Every row comes from one small tree of marks. The marks that hang from a mark follow it in brackets, in alphabetical order. Every link used is in the known rows. Which tree was each row made from?
Known rows
S[D R[Q] V[Z]]: [ 1.69  0.56 -0.50 -0.44  3.51 -0.78  2.87 -1.74 -3.05 -1.20  0.89 -4.96
 -2.07 -0.62 -4.69  2.78 -4.61 -0.43  1.41  2.50 -0.81 -0.18  3.55]
Q[R X]: [-2.17 -1.04  0.29 -0.16  0.59 -1.26  0.14 -0.87  3.07  0.21  1.31  0.16
  2.52 -1.35  1.11  1.69 -1.46  0.40  0.14 -0.56 -0.63  0.04 -3.83]
R[Q[B G X] S]: [ 1.17 -4.20  0.35 -4.15 -3.01 -1.98 -8.84 -1.78 -3.82  0.64 -2.40  3.72
 -1.65  1.76  0.61 -2.07 -0.09 -2.74  2.64  1.46  0.04  1.32  3.35]
Q[B G[Z] R X]: [ 0.64 -0.75 -2.60 -0.71 -1.81 -3.75 -4.84 -0.99 -0.09 -2.65  1.92  4.07
  3.51  0.97  0.04  0.12 -2.65 -0.28  0.80 -4.86 -1.16  2.88  1.57]
Q[B R[S[D]] X]: [-1.41 -5.01 -0.42 -2.79 -1.32 -2.72 -4.99 -4.22 -1.51 -1.72 -0.90  0.67
 -1.98 -0.25  1.78 -0.54 -0.21 -1.69 -0.57 -1.25 -2.56 -0.28 -0.36]
V[S[D R[Q]] Z]: [ 2.57 -0.55 -0.95 -0.51  2.94 -1.95  5.70 -2.62 -2.09  0.97  0.19 -2.04
 -3.42 -4.87 -4.50  0.68 -3.15  1.22  4.70  1.48  1.12  0.40 -1.10]
S[D R[Q[B]]]: [ 1.76 -0.14  1.67 -1.04 -3.63 -2.52 -0.50  0.36 -4.29 -2.43 -0.01 -2.34
 -3.13  1.85 -5.08  1.46 -0.59  1.63 -0.41  1.29 -3.15  2.05  5.01]
B[Q[G R]]: [-0.73  3.13 -1.31  2.65 -0.30 -1.04  2.39  5.12  1.20  3.17 -0.31 -1.55
 -0.09  2.40  0.30  0.06 -0.72  4.65 -0.86  1.77 -1.09  0.68 -3.69]
S[D R[Q[G]] V]: [ 0.68 -0.21 -1.26 -1.23  0.64 -2.84 -0.67  3.03 -3.08 -1.97  1.33 -4.35
 -2.72  2.93 -4.80  3.54 -4.80  0.43  0.56  0.83 -3.29  2.70  5.02]
G[Q[R[S] X] Z]: [-1.29 -0.22  0.11  2.14 -0.30  3.00  0.14  1.41  4.23 -1.70  2.78  1.32
  1.81 -0.66  4.16 -2.05  5.23  0.03  1.63 -4.23  2.02  1.63 -1.37]
G[Q]: [-1.86  5.24  1.73  2.51 -2.66  4.49  4.40  2.78  2.55 -1.05  0.36  0.09
  1.84  2.04  2.09 -0.83  3.76  1.32 -2.54  0.93  3.38 -1.09 -1.72]
R[Q[B G X]]: [ 0.86 -0.67 -0.54 -4.09 -3.27 -2.74 -6.71 -0.79 -3.38 -1.01 -1.10  3.11
  1.53  2.92 -1.44 -0.08 -2.79 -0.81  1.66  1.77  0.81  2.26  3.10]
Q[G R]: [-1.85  1.01 -0.77  2.27 -1.01 -2.44  0.95  2.04  1.52  0.84  0.69  0.40
  1.10  1.03 -0.61  1.21 -2.79  1.67 -0.87 -1.59 -1.95  0.94 -2.07]
B[Q[R[S] X]]: [-0.60 -1.47  0.02  0.65  1.32  0.56 -0.24  1.84  2.23  3.91 -0.94 -1.71
 -1.40 -0.75  3.34 -0.90  2.72  1.71  0.66  2.55 -0.78 -0.88 -4.99]
G[Q[R] Z]: [-1.11  4.59  0.79  4.52 -1.63  3.86  4.95  3.61  4.14 -2.28  3.47 -0.12
  3.07  0.63  1.30 -1.16  5.27  2.50 -0.55 -3.56  2.16  1.49  0.23]
G[Z]: [ 2.56  2.78  4.70  3.11  0.95  6.17  5.09  1.53  2.56  1.51 -1.26  1.67
  3.32 -0.55  0.07 -2.17  5.42  1.06 -2.83 -2.17  2.54 -0.04  1.56]
Q[X]: [-0.06  0.21  2.21 -0.89  0.99  2.04  0.36 -0.85  2.04  0.87 -1.50  1.62
  2.86 -0.41  1.33  0.33 -0.14 -0.65 -1.73  0.83  1.78 -1.15 -2.71]
V[S[D R] Z]: [ 2.23  0.29 -1.56  0.86  3.70 -1.48  7.38 -3.14 -0.46  1.42 -0.36 -0.99
 -2.49 -5.62 -2.96  0.54 -3.35  0.56  1.75 -0.44  1.06 -1.19 -3.70]
B[Q[G X]]: [ 0.77  2.30 -0.81 -0.45  0.80  0.32 -0.38  4.06  0.93  2.78 -2.23  0.75
  1.68  2.73  1.37 -0.44 -2.00  2.97 -1.31  2.62  1.56  0.90 -4.58]
V[S]: [ 0.08  0.85  1.22  0.31  1.71  2.27  5.50 -0.20  2.12  3.24 -1.41  1.45
 -0.33 -3.97  0.28 -1.20  3.58 -0.01 -0.10  0.69  3.03 -2.35 -2.82]
Q[B X]: [ 0.21  0.29  1.09 -2.45 -1.64  0.25 -3.31 -3.13 -0.63 -1.26 -1.65  3.29
  2.50  0.22  0.96 -0.38  0.06 -1.90 -2.17  0.85  1.19 -1.73  0.27]
S[D R]: [ 0.55  0.59  1.99  1.85 -0.73 -0.31  4.22  1.63 -0.38 -0.56 -0.36 -2.46
 -1.71  0.40 -3.10  1.85 -1.21  1.96 -2.85 -0.66 -3.01  0.84 -0.21]
Q[G R[S] X]: [-2.00 -4.32 -1.66 -0.60  0.30 -3.38 -4.28 -0.25  1.42  1.40 -0.09  2.24
 -0.13 -0.27  2.38  0.15 -2.92 -1.33  1.61 -2.00 -2.26  1.28 -3.64]
Q[B G R X]: [-1.45 -1.13 -3.37 -2.16 -2.83 -5.67 -6.02 -1.79 -0.73 -2.18  1.28  3.24
  1.91  1.30  0.23  1.37 -5.19 -0.87  0.43 -1.67 -2.12  1.30 -1.08]
V[S[D] Z]: [ 1.78  0.95 -0.36 -0.41  4.69  1.93  7.77 -4.64 -0.12  2.21 -2.74 -0.37
 -0.63 -4.39 -0.95 -1.58 -1.89  0.36  0.26  0.53  4.21 -2.29 -4.07]

Write each row's tree
[-3.57  1.16  0.55  2.76 -2.46  2.11  2.11  1.90  2.59 -0.27  1.42 -0.79
 -1.12  0.34  3.42 -1.16  4.60  0.25 -0.26 -0.62  0.52 -1.04 -2.23] : G[Q[R[S]]]
[ 0.93 -0.33  1.81 -3.69 -2.57 -0.41 -4.40 -2.10 -2.34 -1.00 -0.98  1.89
  1.32  1.11 -0.76 -0.39  1.00 -0.66  0.92  3.15  1.61  0.23  3.07] : R[Q[B X]]
[ 0.80  2.07  0.31 -0.30  5.19  3.48  4.81 -3.82 -1.31 -0.18 -2.43 -3.16
  0.71  0.01 -1.02  0.38 -3.46 -1.20 -3.17  1.51  2.70 -3.16  0.25] : S[D V[Z]]
[ 1.50  0.77 -0.14 -0.15 -4.73 -4.25 -3.29  2.22 -3.43 -0.78  0.99  1.07
 -1.61  1.38 -4.51  1.78 -1.94  0.27  1.73  0.92 -3.25  2.20  4.73] : S[R[Q[B G]]]
[ 1.04  2.04 -0.75  2.16  4.05  0.37  3.69 -1.54  0.41  0.64  1.41 -1.54
  0.25 -3.20 -2.15  2.71 -3.35 -2.43 -0.26  1.00 -0.61 -3.57  0.53] : S[R V[Z]]
[ 1.47 -2.35  1.96 -1.81  4.03  3.50  0.44 -3.62 -3.42  1.71 -3.13 -3.48
 -3.22 -0.25 -0.65 -1.89  0.35 -2.22  0.80  3.40  2.14 -2.02  3.31] : R[Q S[D V[Z]]]
[ 2.09  1.12 -1.12 -0.60  1.02 -1.77 -1.00 -2.98 -3.81 -1.06  2.08 -1.37
 -0.96 -1.69 -4.18  2.04 -2.64 -2.82  2.47  3.20 -0.68 -2.47  5.68] : S[R[Q[B]] V[Z]]
[-1.67  3.26 -0.63 -1.82 -4.04  1.38 -2.04 -0.74  0.28 -3.71  0.53  2.41
  2.53  1.98  2.59 -0.79  1.68 -1.01 -1.58  0.88  2.94 -0.75 -0.55] : G[Q[B X]]
[-2.02 -1.11 -2.23 -0.40  0.07 -4.11 -2.12  0.48  2.23 -0.28  1.30  1.46
  2.64  0.74  0.38  2.07 -5.23  0.52  0.84 -1.80 -1.53  2.16 -4.00] : Q[G R X]
[-1.22 -2.22 -0.34  0.74  4.32  0.99  2.33 -3.70 -0.29  0.95 -0.96 -3.20
 -2.48 -1.96  0.89 -0.25 -1.28 -1.88 -0.74 -0.18 -0.80 -2.94 -0.67] : Q[R[S[D V[Z]]]]
[ 0.91  0.48 -1.96 -1.23 -2.02 -3.96 -4.44  1.88 -3.84 -1.73  2.20 -0.52
 -1.79  1.69 -4.19  2.93 -2.66 -1.98  1.54  1.50 -3.16  0.38  6.80] : S[R[Q[B G]] V]
[ 2.52  1.60  2.72  1.06 -0.82  2.15  0.74  3.17 -0.58  1.28 -1.01  1.64
  2.27  2.23 -2.12 -1.55  1.77  1.91  0.94 -0.73  2.03  3.26  4.07] : R[Q[G[Z]]]
[ 0.20  0.44  1.22  0.25  0.79 -0.34  0.54  2.48 -0.72  0.19  2.45 -2.89
 -1.35 -0.50 -3.52  3.13  0.38 -0.85  1.28  2.74 -2.14 -0.66  4.74] : S[R[Q] V]
[ 0.23  0.80 -0.96  2.17  4.31  2.48  3.05  0.23  0.84  4.35 -0.71 -3.46
 -2.12 -1.79  2.26 -1.07  1.79  0.59  0.19  3.50  0.29 -4.20 -2.75] : B[Q[R[S[V[Z]]]]]
[ 2.00  0.64  0.50  0.28  1.20  1.27 -0.99  1.36  1.94  0.12 -0.72  4.14
  4.79  1.17  0.64 -0.78 -1.70  0.10 -0.57 -3.61  2.11  2.83 -0.63] : Q[G[Z] X]
[-0.47 -0.24  1.19  2.04  0.88  1.72  3.39  2.98  0.46  3.53 -2.15 -3.99
 -3.69  0.85  1.52 -1.68  3.52  4.00 -1.79  2.02 -1.46 -0.60 -2.99] : B[Q[R[S[D]]]]
[-3.41  2.18 -2.66 -0.82 -4.26 -1.55 -2.33 -0.86  1.17 -4.60  3.32  1.21
  1.86  1.28  2.42  0.71  0.52 -0.30  0.08 -0.63  0.83 -0.04 -1.38] : G[Q[B R X]]
[ 0.32  0.10 -1.37 -2.76 -2.63 -2.59 -5.65 -1.66 -1.72 -1.33 -1.61  4.68
  2.48  2.22  0.49 -0.05 -3.88 -1.72 -1.49 -0.59  0.38  0.50 -0.17] : Q[B G X]
[-0.52 -2.03 -0.14 -0.38  1.92  0.55  0.25  1.52  0.87  2.57 -1.62 -3.34
 -2.42  0.57  2.63 -1.09  1.16  3.01 -0.42  2.05 -1.11  0.32 -4.80] : B[Q[R[S[D]] X]]
[-3.71 -1.32 -1.14 -0.31 -1.19  0.30 -0.35  0.31  2.05 -2.51  1.06 -1.48
 -0.90  1.14  3.55 -0.50  0.71  0.35  0.11 -1.24  0.35  1.11 -3.85] : G[Q[R[S[D]] X]]
[ 1.05  1.70 -1.74  1.54  1.48 -0.67  0.37  4.56  2.53  1.75  0.94  0.21
  2.51  1.63  0.98 -0.18 -0.86  3.97  0.91 -1.19  0.16  3.13 -3.02] : B[Q[G[Z] R X]]
[-0.48  1.69  0.33  3.01 -3.74  3.04  0.02  0.71  0.91 -2.60  2.11  1.90
  0.13  0.31  2.86 -3.28  7.74 -0.32 -0.28 -4.04  0.93  0.05  3.13] : G[Q[B R[S]] Z]
[ 0.59 -0.80 -0.05  0.66  1.23 -1.20  5.90  0.82  0.44  0.68 -0.06 -1.44
 -3.35 -3.67 -2.78  1.18  0.12  1.45  0.52 -0.99 -1.10  0.29 -2.08] : V[S[D R]]
[ 1.58 -1.30 -0.52 -1.92 -1.52 -3.29  1.56 -0.43 -3.31 -0.82  0.46 -1.13
 -4.70 -2.49 -4.40  0.82  0.69  1.14  2.86  0.77 -1.36  1.52  2.69] : V[S[D R[Q[B]]]]
[ 1.36 -0.99  0.65 -1.77 -3.43 -3.36 -3.91 -0.13 -2.15 -1.54  1.75  0.92
 -0.62 -0.43 -3.16  2.01 -0.67 -0.65  2.49  1.97 -2.25  1.22  3.40] : S[R[Q[B X]]]
[-0.88  1.40 -0.47  0.55  1.32 -0.05  1.54  2.53  2.71  2.50  0.27 -1.90
  1.04  0.19  1.76  0.60  0.53  3.60  0.02  2.72  0.02  0.01 -5.14] : B[Q[R X]]
[-2.41 -4.38 -0.63 -1.04  3.18 -0.18 -2.88 -2.11  2.28  1.01  0.94 -0.58
 -0.33 -2.30  3.07  0.99  0.38 -3.45  0.99 -0.16 -1.41 -2.13 -1.63] : Q[R[S[V]] X]
[-2.07 -3.05  0.84  0.27  2.53  1.05  1.22 -0.86  0.34  0.77 -0.59 -3.69
 -2.77 -0.41  1.12  0.17  1.23 -1.04 -1.96 -0.61 -2.41 -1.86  0.38] : Q[R[S[D V]]]
[-3.20 -0.86 -1.85 -0.80 -3.95 -0.95 -4.04 -1.39  0.61 -3.06  1.87  1.71
 -0.37  0.46  4.12 -0.99  2.63 -1.92  0.81 -0.88  0.15 -0.78 -1.20] : G[Q[B R[S] X]]
[-0.09  0.51  0.45  0.64  2.14  0.02  3.10  1.54 -0.74 -1.65  0.70 -4.37
 -1.82  0.51 -2.85  3.08 -1.83 -0.15 -3.03  0.01 -2.85 -0.71  2.24] : S[D R V]
[ 2.62 -3.71  1.93 -1.32  0.39  1.38 -4.75  1.27 -0.54  1.88 -1.82  3.26
  0.34  0.75  1.04 -2.59  2.01 -1.20  3.35 -1.28  1.60  3.55  2.73] : R[Q[G[Z] X] S]
[ 0.76  1.31 -1.04  1.93 -2.70 -2.05 -1.56  0.77 -0.58 -1.50  1.18  3.17
  2.36  1.31 -1.14 -0.75  0.00  0.77 -0.83 -4.82 -1.74  1.74  3.23] : Q[B G[Z] R]
[ 0.84 -0.70  1.59  0.94  4.75  4.91  1.75 -3.64 -0.11  3.33 -2.79 -0.09
 -0.91 -2.80  2.05 -1.88  1.65 -4.22 -1.23  1.62  2.21 -5.63  0.17] : R[S[V[Z]]]
[-0.32 -2.15  2.56 -0.71  3.04  4.46  1.27 -0.85 -0.90  1.29 -3.58 -2.32
 -2.69  0.50  1.52 -1.36  2.62 -2.21 -3.64  0.81  0.16 -2.92  1.67] : R[S[D V]]
[-1.51 -4.26 -0.30 -1.73 -1.73 -2.43 -5.73 -3.87 -0.35 -0.34 -0.03  2.31
 -0.91 -1.65  2.58 -0.77  1.37 -2.88  0.47 -0.61 -1.97 -1.40 -0.52] : Q[B R[S] X]
[ 2.81  2.67  0.83  1.24 -2.55  1.34 -1.15  0.80 -1.41 -0.84 -1.68  4.66
  2.73  2.07 -0.95 -2.24  1.11 -0.11 -2.62 -3.43  0.87  0.85  4.24] : Q[B G[Z]]
[ 0.23  3.65  1.14  1.55 -0.24  5.34  2.24  2.07  3.83 -2.54  1.24  2.26
  4.97  1.11  2.76 -1.57  4.10  0.79 -0.81 -2.80  5.06  1.42 -0.60] : G[Q[X] Z]
